Every row comes from one small tree of marks. The marks that hang from a mark follow it in brackets, in the order of their numbers. Every link used is in the known rows. Which tree was each row made from?
Known rows:
j_940(j_386(j_211 j_398 j_464 j_944)): [-7.5, 18.2, 0.5, 3.5, -17.5, 7.4, -1.4, 22.1, 5.8, 13.7, -4.7, 15.5, 0.1, 16.3, -2.2, -2.8, -14.5, -15.5, -1.2, -29.8, 52.9, 14.0, -7.5]
j_386(j_211 j_398 j_765(j_438) j_944): [-3.8, 37.1, 2.3, 15.7, -14.2, -8.1, 6.7, 22.3, 7.9, 2.0, -3.8, 13.8, 8.7, 4.0, 5.0, 3.8, -2.2, -8.3, 0.7, -20.2, -2.4, 12.0, 4.6]
j_211(j_386(j_765(j_438))): [0.5, 8.4, 1.6, 12.3, -2.2, -3.9, 1.4, 16.5, -18.3, -20.3, 0.2, -10.7, 5.3, 0.7, 8.5, 6.4, 3.8, -1.6, -0.7, 1.3, 4.7, 15.1, -0.8]
j_438(j_765): [2.9, 5.0, -2.3, -7.7, 0.5, -2.0, 5.7, 0.5, -12.3, 0.6, 1.9, -2.7, 2.6, 2.9, -3.8, -3.4, 12.9, 0.8, -1.1, 0.9, 4.7, -18.0, -3.1]
j_554(j_438(j_765(j_386(j_211)))): [3.6, -35.8, -1.4, 0.9, -5.4, -21.9, 2.7, 5.6, -24.6, 18.3, 1.2, -8.0, 14.1, -1.1, -12.4, -3.6, 10.0, -0.3, 3.0, 7.2, 38.6, -28.5, 7.4]
j_765(j_386): [-0.5, -47.8, -1.7, 5.2, 0.1, 0.0, 3.8, -0.5, -2.8, 2.7, -2.0, 0.5, 1.3, -0.4, -1.3, 1.0, -2.2, -1.6, 0.8, 0.2, 15.7, -6.7, 2.9]
j_386(j_211 j_398 j_464 j_765 j_944): [-6.2, 26.6, 2.1, 16.2, -8.2, 6.6, 4.1, 26.6, 14.8, 21.9, -5.1, 16.7, -1.5, 6.8, -2.0, -2.5, 0.7, -11.2, 0.4, -29.0, 24.3, 34.2, -8.7]
j_438(j_765(j_386(j_211 j_464))): [-0.5, -32.8, -3.5, -0.9, -2.4, 3.2, 7.7, 12.1, -12.0, 20.5, 0.3, 2.3, -3.7, 1.4, -12.0, -3.5, 11.8, -2.4, 4.8, -0.6, 65.8, -11.8, -4.2]
j_940(j_386(j_398 j_765)): [-1.2, 11.1, -0.2, 8.7, -13.7, 2.3, 5.4, 9.8, 3.6, -16.7, -1.4, -0.5, 3.8, 19.2, 4.7, -3.1, -4.9, -13.0, -2.8, -16.3, 9.0, 21.0, -5.8]
j_386(j_211 j_464 j_944): [-5.3, 14.1, 0.6, 4.6, -7.4, 6.2, -3.9, 17.4, 6.0, 22.5, -3.8, 15.5, -3.0, -1.2, -4.8, -2.0, -0.5, -2.0, 3.6, -14.0, 32.9, 15.3, -5.2]
j_438(j_765(j_386(j_464 j_944))): [-1.7, -35.6, -3.5, -0.1, -3.0, 1.3, 6.9, 11.8, -12.3, 6.8, -5.0, 2.2, -1.1, 1.5, -4.4, -2.3, 12.6, -4.1, -0.1, -18.7, 29.1, -11.6, -15.7]
j_369(j_386): [0.4, -5.1, -6.5, -3.0, 1.3, 1.3, 3.5, 14.1, 1.3, -4.0, -5.5, 2.1, 1.8, -1.0, -0.6, 1.6, 1.5, -1.9, -3.1, 3.2, 18.6, 2.3, 4.7]
j_765(j_386(j_211 j_398 j_944)): [-4.8, -33.7, -1.0, 10.4, -5.3, 1.4, 3.5, 14.0, 9.1, 29.6, -7.4, 25.9, 6.5, 4.1, -3.0, -0.6, -12.2, -10.2, -0.8, -18.9, 36.0, -5.7, 12.9]
j_765(j_386(j_398)): [-2.3, -40.4, -0.1, 8.0, -0.4, 0.7, 7.2, 3.4, 3.5, 6.3, -1.9, 1.2, 2.1, 5.7, -0.6, 0.3, -9.8, -9.4, 0.4, -13.9, 20.2, -9.4, 1.8]
j_369(j_386(j_464 j_765(j_438) j_944)): [-3.8, 26.8, -4.6, 10.3, -9.7, -7.0, 7.5, 33.9, -0.8, -26.3, -8.5, -5.0, 1.5, -1.6, 6.1, 7.1, 10.5, -6.7, -3.2, -19.3, 4.9, 28.6, -17.2]
j_765(j_386(j_944)): [-2.1, -45.2, -2.7, 7.5, -1.5, -0.7, 1.8, 5.0, -0.9, 5.8, -6.7, 13.3, 5.0, -1.2, 1.3, 1.1, -3.4, -2.4, 0.0, -11.1, 8.0, -5.9, 2.3]
j_369(j_386(j_398 j_944)): [-4.1, 5.4, -5.8, 2.3, 0.6, 2.6, 5.0, 23.6, 8.8, 7.1, -10.4, 13.2, 7.1, 5.0, 2.1, 1.8, -8.3, -12.4, -7.0, -23.3, 10.4, 1.6, 4.1]
j_369(j_386(j_765)): [0.5, 1.1, -7.9, 5.8, 0.3, 2.9, 6.3, 19.2, 3.8, -11.7, -6.8, 3.0, 2.1, -0.2, 1.4, -0.3, 10.6, -3.2, -3.5, 2.0, 7.2, 24.4, 0.4]
j_386(j_211 j_398 j_464): [-5.3, 18.5, 1.9, 5.4, -5.4, 5.0, 3.0, 16.5, 8.8, 23.1, 0.7, 3.2, -6.8, 7.0, -6.3, -1.9, -7.7, -10.0, 4.6, -15.9, 45.4, 11.6, -3.6]
j_554(j_438): [3.0, 1.1, 3.3, 3.9, -4.5, -23.5, -4.5, 0.7, -12.0, -3.6, 1.0, -19.0, 9.9, -1.6, -3.1, -0.6, -0.1, -0.7, 0.3, 0.0, -9.4, -4.0, -3.8]
j_211(j_386(j_398 j_464 j_765 j_944)): [-5.4, 7.7, 2.2, 17.8, 1.2, 12.2, 0.6, 30.5, -4.6, 8.9, -5.0, 2.7, -1.0, 9.2, 4.7, 1.1, -2.3, -13.0, -5.2, -32.8, 22.4, 37.1, -14.9]

Write each row's tree:
[-4.5, 35.7, 1.4, 13.6, -14.3, -6.5, 3.0, 25.6, 2.4, -3.6, -3.2, 6.4, 0.1, -1.7, 2.2, 4.0, 7.9, -3.0, 2.8, -15.4, 13.3, 26.9, -9.6]
j_386(j_211 j_464 j_765(j_438) j_944)
[-2.0, 36.4, 2.5, 13.3, -12.4, -9.5, 8.8, 17.3, 6.3, -3.1, 1.1, 1.9, 5.0, 5.5, 2.4, 2.8, -0.7, -6.6, 4.3, -8.7, 9.1, 10.4, 4.7]
j_386(j_211 j_398 j_765(j_438))
[-3.7, 16.1, 2.1, 16.3, -5.6, -0.5, -0.6, 29.2, -16.2, -17.1, -3.1, -8.2, 1.1, 0.5, 8.6, 6.9, 5.5, -5.0, -1.9, -19.2, 10.4, 29.4, -17.0]
j_211(j_386(j_464 j_765(j_438) j_944))
[-2.9, 28.5, 0.7, 9.1, -22.1, -6.3, 4.3, 14.9, -6.7, -41.1, 0.9, -20.1, -2.0, 12.2, 6.8, 4.0, 5.2, -7.7, 0.2, -11.7, 15.1, 26.8, -23.7]
j_940(j_386(j_464 j_765(j_438)))
[-3.5, 35.9, 3.7, 14.6, -10.9, -7.5, 10.6, 18.8, 1.5, -20.7, 1.6, -20.5, -3.9, 7.6, 4.5, 5.1, 2.2, -11.5, 1.0, -23.6, 0.9, 22.1, -20.6]
j_386(j_398 j_464 j_765(j_438))
[1.1, -29.8, -0.6, 1.8, -6.6, -20.4, 3.1, 12.6, -24.9, 16.8, 1.8, -16.6, 6.8, 0.1, -14.2, -4.2, 12.0, -2.7, 5.0, -1.1, 56.6, -14.8, -8.5]
j_554(j_438(j_765(j_386(j_211 j_464))))
[-5.6, 14.9, 0.6, 5.5, -5.6, 1.9, 0.0, 14.8, 12.4, 27.7, -4.5, 24.6, 5.9, 5.6, -2.0, -1.7, -10.6, -8.0, 0.4, -19.2, 16.5, -1.4, 10.9]
j_386(j_211 j_398 j_944)
[-5.3, -34.5, 0.9, 9.5, -1.6, 3.4, 8.0, 10.8, 3.7, 7.0, -1.7, -8.6, -5.9, 7.4, -3.4, 0.6, -9.1, -12.5, -0.6, -22.7, 36.4, 3.4, -12.6]
j_765(j_386(j_398 j_464))
[-2.0, 7.6, -5.8, 7.6, -0.9, 5.5, 6.2, 26.3, 4.9, -10.2, -5.1, -6.4, -5.6, 1.2, -1.0, -0.1, 13.0, -6.2, -1.8, -6.8, 25.6, 36.7, -14.3]
j_369(j_386(j_464 j_765))
[-5.9, 42.4, 3.6, 15.2, -13.2, -4.8, 9.1, 24.5, 5.6, -4.3, 1.9, -7.0, -3.3, 6.0, -0.3, 3.6, 0.7, -9.1, 4.0, -16.9, 26.2, 23.7, -10.0]
j_386(j_211 j_398 j_464 j_765(j_438))
[-3.0, 14.3, 1.1, 14.4, -4.9, 1.2, 4.8, 14.4, 10.4, 3.6, -5.6, 12.0, 5.3, 7.2, 4.6, -0.4, -0.5, -9.8, -5.2, -26.9, -19.7, 20.0, -3.5]
j_386(j_398 j_765 j_944)
[5.4, -41.1, -0.9, 0.8, -2.7, -26.6, 5.1, 0.8, -28.1, 0.6, 0.3, -21.4, 13.7, 0.0, -7.4, -1.9, 10.8, -0.4, 0.3, 1.5, 12.8, -29.1, -4.4]
j_554(j_438(j_765(j_386)))
[-6.7, 1.0, 3.1, 8.6, 3.2, 12.3, -3.2, 25.5, -7.1, 13.6, -3.9, 2.5, -1.8, 7.6, 2.9, 1.5, -11.8, -12.2, -4.6, -32.0, 32.8, 14.3, -12.3]
j_211(j_386(j_398 j_464 j_944))
[-2.5, -27.6, -1.5, 7.6, -8.5, -12.4, 5.0, 7.1, -6.2, -14.1, -5.6, 3.2, 8.2, -3.8, 5.8, 6.9, -4.7, -1.7, 1.6, -12.5, -2.5, -14.4, 0.7]
j_765(j_386(j_944) j_438)
[-2.5, 16.1, -1.2, 9.8, -17.3, 5.1, 3.7, 14.8, 8.4, 2.4, -1.7, 12.3, 4.2, 17.5, -0.6, -5.2, -5.9, -12.1, -2.5, -9.9, 35.1, 23.1, 5.3]
j_940(j_386(j_211 j_398 j_765))
[-3.4, -40.1, -2.5, 6.9, -4.2, 1.7, -0.8, 10.1, 3.8, 25.1, -6.8, 25.7, 5.6, -2.7, -3.1, -0.6, -4.1, -1.1, 2.2, -5.2, 32.4, -4.7, 14.0]
j_765(j_386(j_211 j_944))
[1.3, -38.0, -2.0, 0.7, -0.3, 0.1, 13.4, 4.2, -8.9, 7.6, -0.5, -1.9, 3.9, 8.4, -4.0, -1.9, 3.1, -8.9, -0.4, -12.9, 24.7, -28.1, -0.9]
j_438(j_765(j_386(j_398)))
[-1.1, -24.8, -0.5, 6.1, -9.3, -10.0, 5.3, 6.9, -5.0, -0.3, -0.6, 2.4, 4.7, -3.1, -1.1, 5.6, -4.2, -0.8, 6.8, 6.4, 33.7, -15.2, 11.3]
j_765(j_386(j_211) j_438)
[-2.1, -1.2, 1.6, 13.6, 4.3, 10.1, 2.2, 17.9, -5.4, 3.5, -0.8, -1.0, 2.8, 8.8, 4.1, -0.1, -3.5, -9.7, -5.2, -12.2, 15.9, 23.3, 0.0]
j_211(j_386(j_398 j_765))
[-4.1, -18.7, 0.8, 10.3, -10.4, -9.8, 9.2, 11.6, 0.2, 3.6, -1.0, 2.0, 6.3, 4.4, -1.1, 4.7, -12.3, -8.5, 5.2, -7.8, 37.9, -17.1, 9.7]
j_765(j_386(j_211 j_398) j_438)
[-5.3, -34.8, -2.1, 8.1, -5.7, 4.4, 0.0, 17.2, 3.6, 24.8, -6.4, 16.4, -2.3, -2.1, -5.8, -1.2, -3.4, -4.7, 2.3, -13.7, 49.2, 7.9, -1.9]
j_765(j_386(j_211 j_464 j_944))
[-4.7, 7.9, -6.3, 0.6, -4.2, 6.8, 0.0, 31.7, 6.8, 18.5, -9.8, 17.0, -1.7, -2.8, -5.2, -1.1, 1.0, -5.3, -0.2, -11.8, 50.8, 17.0, 1.5]
j_369(j_386(j_211 j_464 j_944))
[-5.7, -17.8, 0.1, 10.4, -13.0, -7.0, 3.7, 19.8, -3.3, 5.2, -4.3, 7.3, 0.8, -3.8, -0.9, 5.7, -3.5, -4.1, 5.0, -13.8, 40.2, -1.5, -5.1]
j_765(j_386(j_211 j_464 j_944) j_438)
[-4.4, 9.4, -5.7, 1.9, -3.2, 4.1, 2.6, 29.1, 13.0, 24.1, -10.8, 25.1, 7.2, 2.8, -2.7, -0.6, -8.5, -10.1, -3.2, -16.6, 35.6, 2.8, 14.9]
j_369(j_386(j_211 j_398 j_944))
[-3.1, 22.0, 4.7, 17.0, -3.2, 0.6, 6.5, 27.8, -12.2, -16.6, 1.5, -20.1, -2.3, 8.5, 6.3, 6.7, -2.2, -12.2, -0.2, -21.5, 25.4, 26.0, -16.5]
j_211(j_386(j_398 j_464 j_765(j_438)))
[-4.7, 30.2, 0.6, 12.4, -23.1, -9.7, 6.1, 17.5, -1.1, -31.7, -4.9, 1.0, 10.4, 16.8, 12.1, 3.5, -7.1, -14.5, -3.9, -29.2, -9.1, 14.4, -8.3]
j_940(j_386(j_398 j_765(j_438) j_944))
[-4.6, 18.1, 3.0, 18.2, -3.6, -2.3, 3.5, 25.5, -9.6, -11.5, -3.3, 0.3, 9.7, 7.1, 11.6, 7.7, -5.1, -10.6, -3.6, -24.1, -4.0, 14.3, -2.3]
j_211(j_386(j_398 j_765(j_438) j_944))
[-2.0, 13.6, -5.5, 8.3, -2.7, 4.6, 8.7, 28.4, 13.4, 12.7, -6.4, 12.3, 3.9, 4.5, -2.7, -2.8, 1.1, -10.7, -1.3, -5.5, 36.2, 22.5, 12.4]
j_369(j_386(j_211 j_398 j_765))
[-2.2, 31.6, -0.3, 12.1, -13.9, -9.5, 2.6, 18.6, 2.9, -4.1, -3.7, 14.8, 8.2, -2.5, 4.4, 4.0, 6.0, 0.0, 2.5, -6.7, -5.1, 15.2, 4.6]
j_386(j_211 j_765(j_438) j_944)
[-6.1, -28.3, 1.0, 9.9, -4.5, 5.3, 5.9, 16.4, 7.1, 24.3, -1.2, 4.1, -5.7, 6.1, -8.2, -1.8, -9.0, -11.5, 3.9, -15.6, 63.0, 5.3, -3.1]
j_765(j_386(j_211 j_398 j_464))
[-2.8, 5.1, -2.4, -1.3, -15.8, 3.1, -5.2, 10.6, -0.2, 10.3, -5.8, 25.0, 7.5, 8.9, 0.4, -3.6, -8.2, -4.8, -2.6, -7.1, 31.9, 5.1, 8.5]
j_940(j_386(j_211 j_944))
[-4.8, -21.6, 1.0, 12.6, -9.5, -12.0, 8.7, 11.3, -0.3, -9.3, -5.9, 1.5, 9.2, 4.6, 6.1, 8.0, -12.2, -10.7, 0.6, -26.2, 1.0, -17.2, -0.2]
j_765(j_386(j_398 j_944) j_438)
[-3.4, 31.4, 2.0, 14.6, -11.2, -6.9, 4.9, 20.2, -2.1, -22.6, -2.0, -7.9, -0.7, -0.2, 6.4, 6.3, 9.6, -5.1, 1.0, -21.4, -14.7, 25.8, -21.0]
j_386(j_464 j_765(j_438) j_944)
[-1.8, 15.4, 2.4, 14.0, -3.5, -0.4, 2.0, 23.4, -18.6, -22.0, 2.2, -19.1, -2.9, 1.4, 6.6, 6.8, 5.4, -4.7, 1.0, -7.7, 20.8, 28.9, -16.6]
j_211(j_386(j_464 j_765(j_438)))
[-2.9, -26.2, -1.6, 1.5, -4.2, 5.1, 12.4, 16.1, -6.3, 25.6, 0.3, 2.2, -3.4, 8.4, -11.3, -4.2, 3.3, -10.8, 3.7, -15.0, 67.3, -14.1, -4.4]
j_438(j_765(j_386(j_211 j_398 j_464)))
[-2.2, -2.3, 1.4, 12.4, 3.8, 11.4, -2.0, 21.3, -11.5, -0.8, 0.9, -9.5, -5.9, 2.6, 2.1, 0.1, 6.9, -4.7, -0.9, -6.6, 31.0, 37.0, -13.8]
j_211(j_386(j_464 j_765))
[-3.0, 36.0, 2.1, 11.7, -13.4, -6.6, 4.6, 20.4, 1.3, -9.2, 1.7, -6.3, -3.7, -0.4, -0.1, 3.4, 9.4, -2.1, 5.5, -3.6, 22.1, 26.6, -9.8]
j_386(j_211 j_464 j_765(j_438))
[0.4, 21.0, -0.8, 7.6, -20.7, -10.5, 5.3, 7.7, -8.1, -40.5, -0.1, -10.4, 5.8, 10.5, 9.0, 2.9, 2.5, -5.0, -0.1, -2.8, -2.5, 14.5, -7.1]
j_940(j_386(j_765(j_438)))
[-5.9, 38.6, 3.6, 16.2, -12.4, -6.9, 8.9, 24.0, 4.8, -16.4, -3.2, -7.1, 0.3, 6.1, 7.2, 6.4, 0.6, -12.5, 0.4, -35.6, -9.4, 23.0, -21.8]
j_386(j_398 j_464 j_765(j_438) j_944)
[-1.7, 28.8, 0.8, 11.7, -11.1, -9.3, 5.0, 12.7, 0.8, -9.0, 1.1, 2.6, 4.5, -1.6, 2.2, 4.0, 7.1, 0.8, 5.3, 5.4, 6.4, 13.2, 5.1]
j_386(j_211 j_765(j_438))
[-0.2, 18.6, -5.8, 7.2, -6.6, -10.4, 10.3, 21.8, -2.3, -30.0, -5.1, -8.5, 5.4, -1.6, 5.9, 6.3, 9.6, -2.6, -2.2, 1.8, -2.1, 15.1, -0.8]
j_369(j_386(j_765(j_438)))
[-2.0, 25.6, 0.7, 11.4, -11.3, -12.4, 4.5, 13.1, -2.0, -21.2, -2.8, 2.0, 7.3, -1.5, 8.8, 6.5, 7.0, -1.8, -0.8, -13.0, -31.0, 12.6, -6.3]
j_386(j_765(j_438) j_944)
[0.4, -38.2, -3.1, -1.2, -1.4, 0.7, 9.5, 6.9, -15.2, 2.3, 0.2, -11.0, -4.8, 2.7, -6.6, -2.4, 13.3, -4.1, 3.1, -7.3, 39.4, -12.7, -15.5]
j_438(j_765(j_386(j_464)))
[-2.6, 30.4, -4.0, 10.5, -10.9, -6.0, 12.2, 31.4, 6.3, -8.3, -4.8, 3.7, 7.1, 4.3, 1.4, 4.4, 0.9, -10.1, -0.2, -6.0, 27.2, 13.3, 10.1]
j_369(j_386(j_211 j_398 j_765(j_438)))
[-3.0, -24.2, 0.8, 8.0, -8.1, -9.1, 7.2, 8.8, -9.1, -19.6, -0.6, -18.7, -4.5, -1.4, 0.8, 6.9, -0.6, -4.7, 4.4, -9.0, 26.6, -4.3, -15.6]
j_765(j_386(j_464) j_438)
[-6.2, -32.3, 0.5, 12.2, -3.7, 3.7, 6.5, 16.0, 5.0, 11.6, -6.7, 3.7, -1.8, 6.1, -0.4, 1.4, -9.7, -14.0, -0.6, -34.4, 26.5, 4.5, -14.1]
j_765(j_386(j_398 j_464 j_944))
[-5.2, -16.1, 0.2, 11.2, -12.9, -10.4, 7.1, 16.7, 1.5, 9.0, -5.7, 15.4, 9.7, 2.1, 0.7, 5.6, -13.6, -9.7, 3.9, -19.7, 25.8, -16.7, 10.9]
j_765(j_386(j_211 j_398 j_944) j_438)
[-3.7, 21.2, 1.0, 14.7, -6.4, 3.6, 3.0, 19.6, 14.6, 21.1, -5.1, 24.5, 5.8, 5.6, -0.4, -2.4, -1.2, -8.8, -0.2, -19.7, 5.6, 21.7, 6.6]
j_386(j_211 j_398 j_765 j_944)
